Known rows, with every way that one mark hangs from another:
[J_789 [J_662 [J_484 [J_328 J_50]]]]: [-28.1 -21.6  -9.0  29.0  32.0   7.3 -19.9 -21.5  52.4  -8.2  27.5 -52.5
  -3.3  27.9  19.9  -4.5 -27.8 -63.2  57.4   0.6  24.5]
[J_490 [J_92 [J_663 [J_484 J_328]]]]: [ -7.2   4.5  -2.3  28.2  37.4  21.5  27.8  -1.2  77.3  10.5  38.7 -53.4
  14.3  -5.0  10.7   3.2 -25.8 -18.0  26.5  12.7  32.9]
[J_50 J_328]: [-17.5 -17.2 -21.3  17.1  21.7 -21.6  23.9 -59.8  38.6 -28.3  -7.0 -37.6
  -8.9  28.9  23.1  11.8  -2.0 -19.2  31.4  20.7  50.6]
[J_50 [J_328 [J_484 J_662 J_663]]]: [-25.0  13.0 -29.0  -8.9  26.8 -16.0  12.0 -21.3  24.0 -20.5  -4.1 -46.9
   4.0   3.9  46.8 -12.0  16.4  -7.1  15.0  23.9  31.6]
[J_662 [J_484 [J_328 J_50] [J_663 J_92]] J_789]: [  3.0 -30.1 -18.1  39.1  23.6  21.0 -21.7 -13.0  11.5  12.8  32.5  20.2
  37.4 -24.8  25.7 -42.8   6.6 -29.4  48.9 -19.4  11.7]
[J_663 J_92 [J_484 [J_328 J_50] [J_662 J_789]]]: [  2.5   4.4   7.6  32.4   7.1   1.3 -19.5  -9.4  51.5  -1.4  -6.9   6.0
  13.3  12.6  25.1   1.9  36.5  26.5  29.5   2.9  -2.5]
[J_92 [J_663 [J_484 [J_328 J_50] J_662]]]: [-53.9  20.6  -8.8  15.1  12.9  35.0   3.8   6.2  53.9  -0.8  28.6 -46.6
  -4.1  -5.8  11.9  -8.8  -5.4  -9.6  16.8  28.0   5.3]
[J_484 J_662]: [-11.3 -20.1  -8.4  21.5  -3.0 -22.6   4.7 -26.2  58.3  -9.1  38.7 -66.2
   3.8  -3.2  24.0   4.8  -4.9 -21.2  32.2  29.5  11.5]
[J_484 [J_328 J_50] [J_662 J_789] J_663]: [-16.3 -19.0 -13.7  34.8  17.5  30.1 -51.1  42.0   3.6  -0.3  49.5 -25.6
  10.3 -42.3  30.3 -76.7  14.3 -25.2  25.1  14.7  22.3]
[J_663 J_92]: [  3.2  -9.3 -13.1  34.1  10.6 -14.5  12.5 -43.1  62.4 -12.7  -9.5 -26.7
  -3.3  17.8   4.2  27.2   6.8  -5.5  33.6   8.8   2.7]
[J_328 J_50 [J_484 [J_662 J_789] [J_663 J_92]]]: [-36.0  14.4 -44.9   7.1  24.9  12.5 -22.2   4.0  12.3 -11.5  -3.8 -48.0
  10.8 -13.8  36.2 -35.1  34.9 -13.3  18.0   4.6  17.0]
[J_490 [J_92 J_663]]: [-18.9  -9.7 -18.6  30.9  32.2  10.4  37.9 -18.7  68.6   6.9  46.6 -80.1
  13.1 -13.3   9.1   4.5 -32.3 -39.1  28.6  13.0  43.3]
[J_663 J_92 [J_484 J_328]]: [ 21.3  12.6  12.7  32.7  17.2   4.2  -1.0 -17.9  78.3  -7.0 -20.0  15.4
   2.7  30.9   3.8  26.0  18.1  26.5  28.6   7.6 -15.2]
[J_92 [J_663 [J_484 J_328 J_662]]]: [-37.8  16.5  -2.9  14.2   8.3  24.8   8.1   7.1  63.9   4.9  35.2 -38.0
   4.2  -6.8  11.6   7.2  -9.7   0.4  14.8  29.7  -5.3]
[J_490 [J_92 [J_663 [J_484 J_328 J_662]]]]: [ -8.8   6.2   5.4  24.0  26.8  12.3  29.0   5.5  78.2  15.5  49.2 -61.7
  19.4 -16.7  23.2   0.1 -19.6 -15.1  25.1  15.6  26.2]
[J_663 J_92 J_484]: [  9.9   9.9  -3.0  22.0  10.9 -13.5  30.6 -49.6  91.5  -4.0 -25.9  -7.1
   6.6  42.5   4.6  48.1  16.1  21.2  30.6  15.2 -15.7]
[J_490 [J_92 [J_663 J_484]]]: [-13.5   3.0 -11.1  22.3  32.8  12.0  49.0 -21.4  85.5  12.7  36.4 -66.3
  18.7   3.5  10.6  18.5 -25.7 -22.1  27.2  17.4  31.8]
[J_484 J_328 J_663]: [  5.8 -10.3  -7.1  35.2  31.1  34.2 -29.1  31.5  38.0  -7.7  31.0 -13.2
  -3.8 -19.3   5.7 -46.4  -9.4 -23.1  24.8  19.1   8.0]
[J_490 [J_92 [J_663 [J_484 J_328 [J_662 J_789]]]]]: [ -3.4  -5.3  -2.0  29.7  26.9  10.3  19.8   4.6  65.8  20.1  57.2 -49.8
  29.2 -17.3  23.0  -0.1 -15.7 -10.6  24.0   9.8  33.0]
[J_484 [J_328 J_50] [J_662 J_789] [J_663 J_92]]: [ -8.6  -6.8  -8.2  38.1  13.0  23.5 -45.9  39.8   6.9   5.7  26.4  -8.6
  11.7 -43.4  33.6 -64.8  30.6  -7.6  22.9   6.1   5.4]
[J_92 [J_663 [J_484 [J_328 J_50] [J_662 J_789]]]]: [-48.0   7.6 -15.4  20.4  12.5  32.9  -1.7   4.7  42.7   2.7  35.0 -32.7
   5.9  -7.6  11.8  -6.6  -1.3  -5.6  15.9  21.0  11.4]

Rows:
[-50.7  10.2 -38.1   6.1  23.0   4.9 -19.0 -18.5  28.6 -34.4  -0.3 -83.3
  -8.0   9.4  29.0 -20.9  11.9 -31.7  24.3  14.2  38.2]
[J_328 J_50 [J_484 J_662]]
[-50.9  17.3 -17.1  20.7  23.9  45.4   7.6  -2.3  56.0  -7.8  14.5 -34.6
  -9.2   7.5  -3.7  -2.0 -10.7 -14.7  18.8  23.0  11.6]
[J_92 [J_663 [J_484 [J_328 J_50]]]]
[ -9.8  -6.6 -10.5  22.2  22.5  -1.2  41.4 -15.0  74.5  20.8  52.9 -63.8
  32.3  -9.8  22.5  14.3 -17.0 -14.3  25.5  13.7  32.4]
[J_490 [J_92 [J_663 [J_484 [J_662 J_789]]]]]
[ -4.5  20.4  15.3  25.8   6.4   5.6  -9.2  -6.3  66.1  -6.2 -16.2  -9.5
   1.3  13.9  25.0   1.4  30.7  20.9  29.6  11.4 -10.9]
[J_663 J_92 [J_484 [J_328 J_50] J_662]]
[ 15.8  16.2  22.6  25.2   1.7  -9.2  -5.0  -8.8  76.9   2.4  -5.0   2.0
   9.3  13.5  22.5  20.3  25.5  33.5  26.1  14.7 -24.5]
[J_663 J_92 [J_484 J_328 J_662]]
[-13.3   8.5 -32.0  -2.2  23.0 -21.8   5.9 -23.6  15.3 -13.3 -11.3 -23.4
  13.8   0.8  49.7  -3.7  32.5   9.8  14.3  12.3  26.2]
[J_50 [J_328 [J_484 [J_662 J_789] [J_663 J_92]]]]
[  2.2 -14.9 -12.2  18.2  12.4  -0.9  28.2 -41.9  58.8  15.7  23.9 -15.1
  34.0 -12.2  23.2  -2.8  -7.6 -31.1  49.7   3.7 -15.8]
[J_662 [J_484 [J_663 J_92]]]
[-31.7   4.5  -9.9  18.9   7.8  21.4   0.8   5.4  52.5   8.4  43.5 -25.2
  11.2  -9.1  12.4   7.0  -5.6   4.3  14.0  23.0   0.4]
[J_92 [J_663 [J_484 J_328 [J_662 J_789]]]]
[-26.4  10.3  -1.2  24.6  30.7  24.0  24.5   5.4  67.4   9.6  40.5 -71.4
  13.8 -14.0  22.9 -14.8 -16.3 -24.6  27.1  14.8  36.6]
[J_490 [J_92 [J_663 [J_484 [J_328 J_50] J_662]]]]
[-22.2  -5.6  -8.1  26.9  35.8  17.8 -16.9  -2.3  50.0   4.7  16.5 -37.0
   3.3  11.4  24.2 -15.9 -13.9 -53.4  52.6  -0.1   1.6]
[J_789 [J_662 [J_484 [J_328 J_50] [J_663 J_92]]]]
[ -3.5 -40.4 -22.8  37.2  26.3  26.4 -24.0 -10.8   8.4   7.9  49.3   7.1
  37.7 -24.7  23.7 -52.8  -7.6 -43.6  50.1 -11.7  25.9]
[J_662 [J_484 [J_328 J_50] J_663] J_789]
[-43.2   5.5 -50.2   4.8  29.6  18.2 -26.1   6.0   9.9 -16.9  14.5 -61.9
   9.5 -14.2  33.4 -44.1  21.7 -28.1  19.2  13.3  31.0]
[J_328 J_50 [J_484 [J_662 J_789] J_663]]
[-22.3  10.0 -36.1  -4.1  38.4  -5.3  13.8 -30.3  25.4 -26.9 -17.0 -36.3
  -1.5  17.4  32.5  -6.7  10.4 -11.8  16.3  19.5  39.2]
[J_50 [J_328 [J_484 J_663]]]
[ 14.4  -2.3   0.7  20.4  -5.0 -28.2  18.7 -39.9  77.1   9.4  -0.2  -6.2
  25.5  24.2  24.2  42.7  29.0  32.1  27.1  14.1 -15.2]
[J_663 J_92 [J_484 [J_662 J_789]]]
[-11.1 -17.3  -5.8  23.4  34.1   9.7 -14.2   0.0  58.2   6.7  40.5 -37.7
   8.3  11.5  22.0  -9.4 -28.1 -55.0  50.8   9.3   1.2]
[J_789 [J_662 [J_484 J_328 J_663]]]
[-34.7  13.5 -10.9  20.1  19.8  35.1  10.5  -1.9  66.3  -2.9  24.3 -27.4
  -2.9   7.1  -4.5  11.5 -15.8  -3.5  15.7  25.0   1.6]
[J_92 [J_663 [J_484 J_328]]]
[-19.5  -5.8 -33.5   0.6  20.2 -32.2   0.7 -41.8  18.5 -27.4  -0.7 -40.2
   7.7  18.0  44.2   7.7  17.8  -0.4  19.5  13.6  49.7]
[J_50 [J_328 [J_484 [J_662 J_789]]]]
[-18.0 -20.1 -17.8  14.9  29.0  -3.0  10.8 -24.2  69.9  10.9  37.2 -56.0
  12.4  20.5  22.0  10.0 -28.8 -60.3  52.8  14.5  -1.0]
[J_789 [J_662 [J_484 J_663]]]
[ -6.1  -9.8  -0.8  27.9  12.1   8.1 -22.0  -4.7  48.3  -8.3  21.0 -16.2
  10.3  13.7  22.3 -13.0  14.7   3.8  30.1  15.0  19.3]
[J_663 [J_484 [J_328 J_50] [J_662 J_789]]]
[-25.3   6.3 -26.3  -2.5  20.7 -28.5   9.3 -41.5  28.4 -30.8  -9.3 -52.1
  -1.8  18.3  44.3   7.0  12.9  -5.6  19.3  18.6  42.0]
[J_50 [J_328 [J_484 J_662]]]
[  3.3 -16.7  -7.4  16.2   0.2 -21.9  13.3 -35.7  73.1   2.8  27.5 -27.2
  23.7  25.6  20.7  28.1   8.7   9.4  28.5  25.2   3.6]
[J_663 [J_484 [J_662 J_789]]]
[ -2.1 -29.0 -22.4  19.7   3.2  -7.5  -4.0   4.3  34.6  13.5  57.5 -38.3
  27.4 -30.6  29.1 -26.2   6.6 -18.0  23.9  26.0   4.0]
[J_484 [J_662 J_789] J_663]
[-15.9 -29.8  -8.8  43.2   9.3   9.5 -54.2  11.8   9.6 -16.2  41.6 -33.3
   1.5 -18.4  27.6 -45.4   9.6 -22.1  32.5   6.4  41.0]
[J_484 [J_328 J_50] [J_662 J_789]]
[ 13.5 -36.9 -25.6  27.5  11.5  -9.8  15.3 -43.2  35.3  22.8  37.6  10.4
  51.6 -15.4  24.3  -2.4   0.7 -22.6  48.2  -8.6  -4.8]
[J_662 [J_484 [J_663 J_92]] J_789]
[-27.7 -14.5 -11.1  25.1  38.5  22.4 -18.1   1.1  48.6   1.7  30.7 -47.5
   1.0  11.8  23.7 -23.5 -25.0 -64.4  52.6   5.0  12.5]
[J_789 [J_662 [J_484 [J_328 J_50] J_663]]]
[ -3.3 -49.4 -19.6  44.8  20.2   9.7 -26.4 -35.1  14.5  -5.3  44.0  -1.4
  31.2  -4.1  18.4 -27.9 -10.9 -40.5  55.2 -17.5  40.7]
[J_662 [J_484 [J_328 J_50]] J_789]
[-44.2  30.0 -36.4   2.3  26.3  17.6 -13.0   6.1  27.3 -17.1 -11.8 -64.1
  -1.2 -11.5  36.2 -36.5  30.0 -18.9  18.3  12.4   8.0]
[J_328 J_50 [J_484 J_662 [J_663 J_92]]]
[ 19.7 -52.9 -12.1  42.8  15.3  -4.6 -20.8 -35.7  25.0   1.0  54.5  11.5
  39.3  -5.5  16.4 -10.4 -17.0 -28.6  51.7 -15.3  27.0]
[J_662 [J_484 J_328] J_789]
[ 12.8   1.6  -0.5  38.5  27.2  28.2 -24.7  28.9  39.8  -1.1   9.7   4.0
  -2.2 -20.3   7.4 -35.2   7.7  -4.9  23.7  10.1  -9.0]
[J_484 J_328 [J_663 J_92]]
